Each row comes from the steps of one path. Every step used is in the known rows, and no mark comes twice. Write the path behind each row, first mark first.
Known rows:
setut > zolid > rivot: [  9  -2  -1   3   1   6   0  -3   2   2   0  -1  -3  -5   1  14   7  -1
  -6 -22   8  -1  -5  -3   2   1   4 -18  -4 -12   1   2   3]
setut > zolid > lebo: [ -6   2  -3  10   2   8  -7  -2  -4  -2  -3   6  -2  -4  -2  15  13   1
  -6  -1  11   2  -6   1   3   6 -18 -10  -9   1   3   0  -8]
lefe > zolid > gifil > fideb > zaba: [-18   0  -5   4  -5  -1  -1   2  -2  -6   7   3  12   1  -9  -3 -22  -2
 -12 -10   5  11   4   6  -7  -7  20  15 -10   9   1  -5   0]
fatim > vupop > zivu > rivot > zolid: [ -2   9   9 -23  -1  -7   6  -3   0   0 -14  13  -8  -2 -21  10  25   2
  15  31  -2  -4  -4   3   8  -2 -24 -17  18  -5  -2   6  -3]
lebo > zolid: [ 10  -2  -2  -3   4  -4   5  -2   3   1  -3  -4  -4  -3   8   4   1  -1
   4   1  -3   3   5   1   1  -9 -14   6  -3   1  -2   3  -7]
zuri > zaba: [ -7  11   0  -3  10  10   0   2   0   5   0  -8  -2  -5   4   6 -13  -4
   9  11   5 -17  -2  -3  -5   5 -26  -3   5  -5  -1  -2   6]
tiso > zolid > gifil > fideb > zaba > zuri: [  1  -3  -2   9  -6   9   2   8  -9   3   5 -11  15   7  10 -12   1  15
  -6 -10  -9  11   4  10  -5   0  34  19 -13  -4   1  -8  11]
tanu > rivot > zolid > lefe: [ -3  -5   6   4   2   5   1   3   5   2   2   0  -6   8   2  -1 -14   4
  13  -9   5  -2  -1  -7  -5  11   7  -1   9   6  -2  -2  14]
fatim > vupop > zivu: [  0   9   4 -14   4 -12  12  -2  -3  -1 -15  -4  -4  -5  -8   8   2   7
   9  12   8  -8  -5  -4   6  -9 -27 -14  -3  -6  -1   4  -8]
rivot > zivu: [  5   6  -1   1   3  -8  -4   0   2  -3  -7 -10  -9  -6   0 -11 -10  -3
   9  26   6 -16  -7  -2   1   1 -11  -5  -1   1   0   0  10]
setut > zolid > gifil > fideb > zaba: [-11  -1  -3   7  -8  13  -2   3  -6  -3   0  13  11  -1  -5   8   4  12
  -6   5  -2  11  -2   9   0   6  23   4  -5  -4   6  -2  -3]
lefe > zolid > lebo > fideb: [ -1   4  -3  10   2 -17  -7  -2   3  -7   5   3   2  -1  -4   0  -2  -8
 -14  -3  11   3   3  -2  -3  -8  -8   1  -3   9  -3  -3  -6]
tiso > zolid: [ 10   4   0  -8   5  -2   0   2  -2   6   3 -15  -7 -10   3   0  -8   7
   3   1   2  -2   1  -3  -3  -7 -15  -1 -10   0  -5   0  18]
zolid > gifil > fideb > zaba > zuri: [ -7  -3  -2  14  -7  16   2   4  -5  -2   3  -4  17   7   8 -13  -1  10
  -3 -10  -7   8   2   9  -2   4  23  16  -6  -4   6  -6 -11]
tanu > rivot > zolid > gifil > fideb > zaba > zuri: [ -9  -8   2  18  -5  24   4   1  -1   0   3   5  16  14   3 -12  -4   8
   4  -8  -9  16  -2   7  11   9  47  18   8   5   4  -7  -1]
rivot > zolid: [  5   3   2   0   4  12  -5   2   2   0   0  -2  -9  -2  -6   2  13   0
  12   5  -3  -1  -2   1   2   2 -17  -2   8   7   0   1  -3]
lefe > zolid > gifil > fideb: [-15   1   0   6  -3  -6   5   1   4  -7   5   2   5   0 -15   0 -30  -2
  -9  -9   4  11   1   0   8  -9   4  11 -13  16   1  -7   8]
zolid > lebo > fideb > zaba: [  2   0  -6   9  -2  -7 -11  -2  -6  -3   4   4   5  -2   8  -9  10   2
  -7  12   1  -2   5  -1 -15   2   0   1   7  -4   1   3 -21]
lefe > zolid > rivot: [  1   0  -3   0   3 -10   2  -4   6  -2   8 -12  -2  -3  -3   5 -18 -16
 -12 -34  17  -2   2  -5  -5 -10   4  -7  -9   2  -4  -1   6]
gifil > zolid: [ -7   3  -1  -9   7  -5   2  -4   0   1   1  -5  -3  -6  -4  -1  -9   6
   1  -6   2  -5   3   1  15  -4 -14   4  -8  -1  -1   6   7]
rivot > tanu: [  3   3   2 -12   3   3   1   2   5   1  -5  -9  -9   2   1   7   9 -16
   5  11 -15  -2  -5  -6   3  -2 -16  -5   2   6   0   2 -11]
tanu > rivot: [ -3   0   2  -1   8   3   5  -7   5   6   1  -5  -4  -9   2  -4 -28   1
   8  -1   9  -4  -3 -10  12  -4  -9  -3   0   2  -2   2   6]
vupop > zivu > rivot > zolid > gifil > fideb > zaba: [ -9   3   3 -11 -12  -9  -4   2  -1  -1  -6  25   4   6 -16  -2  22   9
   3  34 -13  -3  -3  11   2   6   9   0  17  -1   4   2  -8]
tiso > zolid > setut: [  9  -3   0  -7   7   5   1  -1  -3  10  13 -10  -4  -3   0  -9 -20   5
   3 -18   6  -4   0 -11   1   0   3   2  -7   2  -4   0  28]
zuri > zaba > fideb: [-10   9  -3   3   8  20   3   5   0   7   4  -9   1   3  11   9 -10  -2
   6  17   1 -15   4   4   0  12 -23  -5   5  -3   2  -9   3]
tiso > zolid > gifil > fideb: [  2  -2   3  -1  -4  -8   6   5  -2   2   0  -3  -1  -1  -3  -7 -22  13
  -1   4  -7  10   0  -4   6  -4   3  11 -14  10  -1  -6  20]
vupop > zivu > rivot: [  0  12   4 -17   2 -18  -3  -4   3   5  -8   7  -8  -8  -9   1  11   6
   7  25   0 -22  -4   1   7  -5 -39 -18   7 -10  -1   5  -3]
tiso > zolid > gifil > fideb > zaba: [ -4  -3  -2  -2  -7  -2   2   6  -8   2   4  -3   7  -1   1  -8 -15  13
  -5   5  -5  10   4   3  -7  -1  23  14 -10   2   0  -3  12]
lebo > zolid > gifil > fideb > zaba > zuri: [  0  -9  -4  14  -7   8   9   3  -3  -4   0   0  18  12  16  -7   8   8
  -6 -10 -14  16   7  14  -1  -1  33  26  -6  -2   4  -4 -15]
fatim > vupop: [ -4   3   3  -7   3   8  10  -4  -4   0  -6  -8  -3  -8  -5   3 -13   0
   9   1   7   5   1  -8   1  -8 -19  -6  -3  -1  -1   2  -4]
fatim > vupop > zivu > rivot: [ -7  10   8 -24   0 -13   9  -5  -1   2 -14   7  -5  -9 -14   5   5   5
  10  26   4 -11  -2  -2   6 -10 -33 -19   6 -12  -2   6  -3]
tiso > zolid > lebo > fideb > zaba > zuri: [ 16   0  -6  14  -1   0  -9   3  -9   2   6 -12  12   6  20 -12  28   9
 -10  -3  -3   2   6   7 -16   0  22   9  -3 -12  -2  -3  -1]
lebo > fideb > zaba: [ 10   3  -4   1  -1  -1  -7   0  -3   1   5   0   5  -8   6  -8   9   6
   2  13  -4  -5   6   1 -12  -6   1   0  10 -13   0   3 -12]
vupop > zivu > rivot > tanu: [ -1  10   7 -27  -1 -18   2   0   8   3 -14   7 -10   1 -10  11  30 -12
   4  36 -19 -19  -8  -1   9  -2 -29 -17  11  -5  -1   7 -13]
gifil > zolid > lebo > fideb: [ -1   0  -2   3   3 -23  -3  -5  -1  -5  -1   8   0   0  -2  -7   1   5
  -9   4  -2  -1   4  -2  13   0  -8   6  -2   2  -1   5  -4]
zolid > gifil: [ -1  -2   2   4   1   6   2   3   1  -3  -4   3  -5  -3   2   3 -19  -1
   3 -11   1   3  -2  -6   0   2 -15   2  -5   9   4  -2  -3]

Which path is each row?
[ -1   5   5  -9   0  11  -9  -2   4   4   1  10  -9  -7 -12   0  16  -2
  11  20  -5  -3   1   3   4   1 -20  -8  16   1  -2   2   3] : zivu > rivot > zolid
[  2   3  -6   9   3  21  -5   2  -5   2   5 -16  11  -1  15  -8  14   5
   2 -13   1  -6   2  10 -11   0   4   4  -2 -13   2   0 -12] : fideb > zaba > zuri
[  0  -4  -2  -6   4 -13   7  -6   2   0   1  -7  -4  -2   0  -2 -15  -1
  -8 -28   4  -6   4  -5  11  -4   4  -2  -7  -5  -1   7   6] : gifil > zolid > rivot
[  5  -9   1   3   0  -1   8   2   2  -4  -6   6  -4   2  10   9 -11  -2
   1 -11  -6  12   4  -1   1  -3  -4  12  -5  10   2   0  -8] : lebo > zolid > gifil
[ 6  2 -2 12  0 -4 -9 -2 -2 -3 -2 14  0 -4  0  9 23  5 -6 11  2  3 -3  0
  4  2 -9 -9  1 -4  2 -1 -7] : setut > zolid > lebo > fideb
[  6  -7   0   1   0 -12   6   6   2  -2  -1  -5  -4   6  14   4  -3   6
   3 -13  -1  -3   7   1 -17   1  -7   6  -4  -1  -4   1   2] : lebo > zolid > lefe
[  3   1  -6  12  -3   3 -14  -2  -8  -3   1  14   8  -3   4   7  28   6
 -11  10   4   3   0   6 -11   5  11  -7   5 -11   3   3 -17] : setut > zolid > lebo > fideb > zaba
[ -4  -3   8  -5  -5  12  -6   2   4  -1  -3  21  -9   0 -10   4   3  -6
   8  10  -8   7  -1   0   3   8  -9  -2  14   9   3  -1   1] : zivu > rivot > zolid > gifil
[ -1   2  -8  20   1  -1 -10   0  -4  -7  10  -5  18   6  10  -4  20  -6
 -18 -18   8   4   6  11 -14  -5  21   9  -3  -5  -1  -4 -16] : lefe > zolid > lebo > fideb > zaba > zuri
[ 13  -1  -1   5  -1  -5  -2  -3   3  -2  -8  -3  -5  -3   0   5   6  -7
  -3   4  11 -11 -11  -1   1   7  20 -19  -3 -10   1   1  15] : setut > zolid > rivot > zivu
[ -8  -5  -2  -9   9   0   4  -8   0   4  11   1  -1   0  -7 -10 -25   4
  -1 -25   5  -5   2  -7  18   2   3   7  -5   3  -1   6  18] : gifil > zolid > setut
[  5   1  -3   4   2 -19  -1  -2   7  -6   0 -14  -5   0  -4  -4 -19 -23
  -9 -11  20 -11  -4  -4  -5  -4  17  -7  -7   4  -3  -1  19] : lefe > zolid > rivot > zivu
[ 22  -2  -1  -2   0 -22   0   1   1   3  -2 -22 -10  -2   7 -13 -13  -6
  -2   3   8 -12  -5  -7  -5   1  20  -7  -7  -4  -5   0  30] : tiso > zolid > rivot > zivu
[ -1  -9   3   1   7  17   3  -7   5   7  11   6  -4   4  -7  -9 -24  -5
  11 -16   7   2  -5 -15  18   9  18   1  13  12  -1   1  17] : tanu > rivot > zolid > setut
[  2  -2   4   3   0   5  -6   9   2  -2   2  -3  -8   8   1   3   9   6
  11  -5  -1  -6   0   0 -15  11  -8  -3   7   4  -1  -2   5] : rivot > zolid > lefe
[  7   1  -6  20  -2   4  -9   0  -6  -3   5  -4  14   6  18 -12  27   4
  -7  -3  -4  -1   4   6 -12   3  11   6   3 -10   2  -2 -23] : zolid > lebo > fideb > zaba > zuri
[ 18 -10   1 -10  -2 -13  14   0   9   0  -8  -7  -8  12  12  11  17 -28
  -7 -11 -16   6   1  -7   1  -4  12  -1   2   3  -3   6 -16] : lebo > zolid > rivot > tanu
[  9  -4   2  -9  -1  -4   6   0   8   1  -5 -11  -9   6   4   6   6 -24
  -5 -12 -11  -2  -5 -12   1   0   2 -11   2   1   0   2 -11] : zolid > rivot > tanu
[ -8  -1   2   7  -6   7   4   2  -1  -3  -3  13   4  -3 -11  10  -6  11
  -2   4  -4  11  -6   2  14   3   2   1  -9   3   6  -4   3] : setut > zolid > gifil > fideb
[ -5   4   6 -21  -2   2  -1  -1   7   5  -5   4  -9  -2  -5   7  12 -19
   3  27 -18  -4  -2  -4   5  -1 -23  -9  10  -1  -2   4  -6] : zivu > rivot > tanu
[-14  -1  -5  15  -5   9   0   4  -2  -6   8  -6  21   7   0  -6  -6   1
 -13 -23   2  12   4  14  -4  -4  32  19 -12   3   3  -9  -2] : lefe > zolid > gifil > fideb > zaba > zuri
[ -9   2   3  -2  -2   5 -12  -2   1   1  -1  14 -10   0 -10  -1  18  -8
   1  19   0   3  -1   1   0   8 -21  -7  12  10   0   1  -8] : zivu > rivot > zolid > lebo
[ 17  -9  -2   0   1 -14  11  -4   5   0  -1  -6  -5   2  12   5  -1  -8
  -5 -22   1   1   5  -4  -2  -7   3   0  -3  -2  -3   4  -8] : lebo > zolid > rivot
[ -7   4  -5  -1  -3   2  -2  -1  -5   2   7  -7   7  -5  -3 -14  -2  10
   0  14  -2  -4   4   3  -4  -5   2   6  -2  -6   0   1  -9] : gifil > fideb > zaba
[ -8   1   0   3   3   1   1   2   4  -7   3   1   0  -2  -6  11 -25 -10
  -6 -23  11   8   0  -2  -1  -6  -5   5 -12  15   1  -5   4] : lefe > zolid > gifil
[  7  -3   3  -2   1  -1   2   6  -2   2  -1  -5  -6  -4   5   3 -21   7
   1  -9  -2   6   0  -5  -3  -1  -6   4 -12   8  -1  -4  19] : tiso > zolid > gifil
[ -3  -9   7   6   2  14   3   0   6   0  -3  11  -6   4  -2   4 -25  -3
  11  -7   0  11  -5  -8  13   8  11   4   9  17   3  -2   6] : tanu > rivot > zolid > gifil
[ -3  -9  -5   3  -8  -4   9   2  -3  -4   0   9  10   6   6  -3  -6   5
  -5   4 -10  15   7   6  -4  -3  22  21  -3   5   2   1 -16] : lebo > zolid > gifil > fideb > zaba
[  4   1   0  11  -6  12 -17  -1  -3  -1   5  13  10   8   6 -12  51  -1
  -3  18 -10   3   5  14 -11   9  16   2  22 -10   1   0 -19] : zivu > rivot > zolid > lebo > fideb > zaba > zuri
[ -2   1   1   4   0   5  -4   6  -1   0   0   0  -3   0   3  15   8  12
   2 -11   6  -7  -3   3 -11  10  -9 -12  -6 -11   1  -1   9] : setut > zolid > lefe
[ -6   2   9 -23   1   0   7  -6   0   4  -3  19  -5   4 -23   2  11   0
  13  12   3  -5  -5  -6  12   4  -7 -15  20  -1  -2   6   8] : fatim > vupop > zivu > rivot > zolid > setut
